Each row comes from the steps of one path. Every step used is in the known rows, and no mark comes twice. Write the path behind each row, first mark first.
Known rows:
busese-vodi-godebor-mogo-dofo-divu: 0	-2	-12	-9	6	0	-9	7	-2	5	-7	10	4	5	3	2	14	14	12	-2	0	6	7	-1	-2	-8
vodi-busese: 8	3	4	0	3	9	-4	-10	9	2	-4	27	-2	2	2	8	8	5	6	-6	4	-8	0	5	4	-8
divu-godebor: 9	1	7	4	-9	8	3	-4	4	-3	7	7	9	-3	11	5	-6	-12	-7	-1	4	4	-5	6	4	12
fevil-godebor-mogo: -13	5	5	3	-13	8	8	2	12	1	2	0	9	-3	4	-11	-8	0	-3	14	4	-4	-10	-16	8	-2
renade-divu-dofo: 6	-1	-2	-1	6	-9	-4	-2	-6	9	3	-2	-4	-7	1	1	3	7	1	-8	0	4	-3	6	0	7
fevil-godebor-vodi-busese: -2	0	11	13	5	6	0	-12	12	-10	6	30	9	-7	6	5	-9	13	5	8	13	-23	-8	-27	11	-4
dofo-mogo-renade-divu-godebor: 7	-8	0	-7	11	-10	-14	7	-25	-13	-3	-16	-13	6	-14	6	3	-17	-13	5	-8	-6	-5	-6	-9	-6
divu-dofo-mogo: 9	1	3	2	10	-13	-9	3	-10	-11	-7	-12	-8	-8	-9	-1	-8	-2	1	-9	-9	7	6	-2	-4	3
godebor-vodi-busese: 7	1	10	13	11	2	-10	-20	13	-10	3	38	3	-2	-5	17	1	6	7	-4	16	-21	1	-11	3	-9
dofo-mogo: 9	-2	9	1	2	-6	-10	4	-6	-20	-8	-2	-9	5	-11	2	-4	-10	3	5	-6	-5	1	-10	-2	-6
divu-dofo: 7	2	3	4	4	-5	0	-5	2	1	-2	-3	1	-10	-2	-1	-6	4	5	-10	-3	8	5	5	0	6
divu-renade: 7	2	13	-6	-6	4	-1	-8	-2	2	0	0	-1	-2	-6	2	-2	-7	5	2	-10	-7	-8	9	-2	3
vodi-godebor-fevil: 9	-16	-2	1	-5	10	4	4	4	2	8	19	9	10	4	-11	-5	10	17	4	2	5	4	-7	13	10
godebor-mogo-dofo-divu-renade: -10	11	-2	5	-6	-1	2	10	3	3	-9	-24	-13	8	-11	-3	1	-15	-7	-7	-9	8	1	9	-12	-7
mogo-godebor-divu: -4	6	0	-1	-13	3	18	-10	17	8	5	7	4	-1	12	3	-3	-5	-1	1	5	6	2	21	5	8
fevil-godebor-mogo-renade: -15	2	1	0	-9	8	7	2	4	1	1	-8	7	-1	-2	-10	-4	-3	-9	16	2	-7	-10	-15	3	-7
renade-divu-dofo-mogo: 7	-2	-2	-3	11	-14	-8	4	-14	1	-1	-8	-10	-6	-4	2	2	3	-1	-6	-5	3	-3	1	-3	4
fevil-godebor-divu: -13	3	7	5	-14	10	16	0	11	2	4	-3	8	-2	10	-13	-7	10	2	11	3	-9	-5	-10	10	0
busese-vodi-godebor-divu: 3	-4	-8	-14	1	5	-4	0	1	8	-2	17	12	2	8	0	15	22	16	1	4	1	9	3	5	-4
mogo-dofo-divu: 1	4	1	17	6	-5	4	8	1	-11	-10	-10	-16	10	-2	3	-2	-5	6	-13	-10	-1	5	0	-10	-6
dofo-divu-godebor-mogo-renade: 0	1	4	5	-7	5	-9	3	-5	-6	-1	-14	-11	7	-2	4	0	-21	-16	2	-3	5	-6	3	-12	-3
busese-vodi: 6	1	-1	-7	4	5	-12	-2	6	-1	-5	22	8	-2	9	10	12	9	12	-7	6	-7	4	-4	1	-10
divu-dofo-mogo-godebor-vodi: 8	2	2	4	15	-17	-7	-4	-5	-11	-3	-2	-6	-12	-5	7	-13	-4	-2	-9	-4	7	6	-1	-3	9
godebor-divu: -7	4	4	1	-17	9	11	-2	11	6	0	-9	2	4	1	-7	3	2	3	0	3	-2	6	13	1	-4
fevil-godebor: -4	0	10	7	-8	8	8	-3	11	-6	3	11	9	-4	8	-7	-10	7	6	12	4	-11	-9	-20	11	1
godebor-divu-dofo-mogo-renade: -6	3	-2	-2	-1	-4	3	5	-8	3	-4	-30	-8	-1	-8	-7	1	-1	-6	-7	-8	5	11	12	-7	-2
renade-divu-godebor-mogo-dofo: -2	3	-6	0	-3	-2	3	6	-4	10	6	-9	-2	0	6	3	4	-8	-13	-6	2	8	-8	11	-1	9
mogo-godebor: 4	3	3	0	-6	1	10	-13	17	0	3	21	5	-3	11	8	-6	-8	2	2	6	3	-3	11	5	9
renade-divu-godebor-vodi-busese: 7	-2	1	3	7	-1	-6	-8	-2	4	12	18	1	-4	8	14	4	0	-8	-4	11	-7	-10	1	2	7
mogo-renade-divu-godebor-vodi: 2	-8	-2	-3	9	-2	-8	-7	-17	1	8	-5	-2	2	-7	10	7	-11	-14	3	4	-11	-7	1	-7	-3
fevil-godebor-divu-dofo-mogo-renade: -12	1	2	2	-2	2	10	5	-5	0	1	-19	1	-6	2	-12	-8	7	-5	6	-5	-5	-2	-10	3	0

Which path is each row?
8	0	4	-2	3	-9	-4	0	0	-16	-5	6	-8	2	-3	7	-8	-14	-1	5	-4	0	-1	-3	-1	2 -> dofo-mogo-godebor
-11	11	-6	6	-8	0	7	9	10	5	-8	-15	-4	5	-8	-5	1	-12	-4	-6	-1	8	4	7	-5	-7 -> godebor-mogo-dofo
5	3	4	7	7	-1	2	-23	19	-3	7	40	4	-5	8	20	-5	-1	1	-2	15	-7	-1	4	6	5 -> mogo-godebor-vodi-busese
-11	3	-8	-8	-3	-1	-4	2	-7	13	-2	-23	-5	2	-14	-4	9	-13	-16	2	-1	6	-2	10	-9	-9 -> godebor-mogo-renade-divu-dofo
-11	2	-6	-9	-6	2	-4	2	-4	11	-2	-18	-3	6	-15	-3	10	-15	-15	7	2	1	-4	9	-8	-12 -> godebor-mogo-renade-divu
-4	-4	-7	-1	-6	-2	7	5	0	5	-4	-5	-1	11	-10	-11	1	6	9	8	-4	14	4	3	1	1 -> vodi-godebor-mogo-dofo-divu
7	-11	-2	-5	11	-5	-15	12	-23	-13	0	-14	-14	8	-10	5	1	-19	-14	-1	-8	-6	-4	-9	-8	-4 -> dofo-mogo-renade-divu-godebor-fevil
-3	-10	-10	-12	-6	0	2	-1	-8	12	2	-4	4	9	-14	-11	8	5	2	17	1	9	-1	5	2	-2 -> vodi-godebor-mogo-renade-divu
2	3	7	7	-10	5	-8	2	1	-7	-1	-9	-10	6	3	3	-2	-17	-13	2	-2	7	-6	2	-9	0 -> dofo-divu-godebor-mogo
10	-4	4	9	-7	16	2	7	7	-2	13	9	8	1	19	1	-10	-16	-9	-11	4	4	-4	0	6	17 -> divu-godebor-fevil
3	-4	-6	-17	1	4	-5	0	-2	11	-1	13	11	0	6	0	14	20	15	0	0	0	6	6	4	-3 -> busese-vodi-godebor-divu-renade
-12	3	4	5	-9	5	16	1	7	4	4	-9	7	-8	10	-13	-9	13	1	5	0	-3	-2	-8	9	5 -> fevil-godebor-divu-dofo
-4	7	-3	-1	-7	-1	17	-9	13	11	4	0	2	-7	12	2	-6	-2	-3	-6	2	13	5	24	3	13 -> mogo-godebor-divu-dofo
-6	6	0	1	-8	1	11	-1	5	10	0	-19	0	-4	0	-8	0	5	0	-9	-2	7	10	17	0	3 -> godebor-divu-dofo
0	-10	-7	-9	-1	-5	7	1	-13	7	1	-14	1	4	-10	-13	1	13	7	7	-7	10	9	9	3	5 -> vodi-godebor-divu-dofo-mogo-renade
8	-7	-6	-12	5	3	-9	-2	1	3	-2	26	13	0	7	3	12	19	19	2	4	-1	6	-4	5	-4 -> busese-vodi-godebor
2	4	2	20	9	-6	2	6	-1	-13	-4	-7	-13	6	2	9	-5	-8	-2	-15	-5	-1	3	-2	-10	1 -> mogo-dofo-divu-godebor-vodi
-5	-1	13	14	1	4	3	-10	12	-13	7	22	12	-6	4	1	-12	10	5	13	12	-21	-8	-29	10	-1 -> fevil-godebor-vodi
1	-5	-11	-17	4	3	-11	1	-4	8	-3	13	11	2	0	1	17	13	9	4	4	2	6	0	0	-9 -> busese-vodi-godebor-mogo-renade
-14	7	3	7	-7	4	9	9	4	1	-2	-14	-2	0	2	-9	-8	-3	-5	6	-7	-3	-9	-12	0	-2 -> fevil-godebor-mogo-dofo-divu-renade
-15	2	-2	-1	-3	2	5	4	-3	7	3	-14	3	-5	-1	-10	-3	0	-11	11	1	-3	-10	-12	1	-3 -> fevil-godebor-mogo-renade-divu-dofo
7	-1	-4	-5	11	-16	-6	1	-11	3	1	-5	-10	-7	-1	4	0	1	-4	-7	-4	6	-3	5	-2	9 -> renade-divu-dofo-mogo-godebor
8	0	10	12	-1	3	-2	-12	7	-10	11	17	11	-6	6	13	-9	-10	-7	-2	12	-6	-5	-5	3	11 -> divu-godebor-vodi
7	-2	0	-2	15	-13	-10	3	-18	-9	-8	-20	-10	-6	-14	1	-5	-6	-4	-8	-11	5	6	-1	-9	-1 -> divu-dofo-mogo-renade
3	5	0	20	13	-4	1	5	-1	-11	-4	-1	-15	6	3	12	-2	-6	-2	-18	-5	-2	3	0	-10	-1 -> mogo-dofo-divu-godebor-vodi-busese
4	-4	-9	-14	8	-3	-8	5	-7	5	-4	8	7	-1	3	-1	12	21	14	-3	-1	5	11	1	2	-3 -> busese-vodi-godebor-divu-dofo-mogo
-5	5	0	0	-4	-4	5	5	-2	3	-4	-25	-6	-3	-5	-7	-2	2	-2	-8	-6	7	10	12	-3	1 -> godebor-divu-dofo-mogo
2	2	2	-3	-1	-7	2	2	0	-11	-4	-4	-9	3	-2	4	-6	-13	-4	4	-4	2	2	3	-2	2 -> dofo-mogo-godebor-divu
-4	-3	-6	-4	-5	-3	5	5	-4	8	-3	-9	-3	10	-11	-10	1	4	8	8	-8	13	2	7	0	2 -> vodi-godebor-mogo-dofo-divu-renade
1	-9	-3	-8	5	0	-5	-4	-15	3	2	-7	-6	6	-10	4	11	-7	-7	4	-1	-11	-5	4	-7	-10 -> mogo-renade-divu
-15	7	0	9	-8	4	13	8	10	1	-1	-7	5	-2	4	-11	-8	0	-3	6	0	-2	-6	-14	5	-2 -> fevil-godebor-mogo-dofo
10	-10	-8	-9	6	9	-10	5	2	3	2	28	13	4	12	1	10	17	18	-5	5	-1	7	-8	7	0 -> busese-vodi-godebor-fevil
3	-3	-10	-13	4	1	-4	1	-1	10	-2	12	12	-2	7	-1	13	24	15	-3	2	5	11	4	4	-1 -> busese-vodi-godebor-divu-dofo
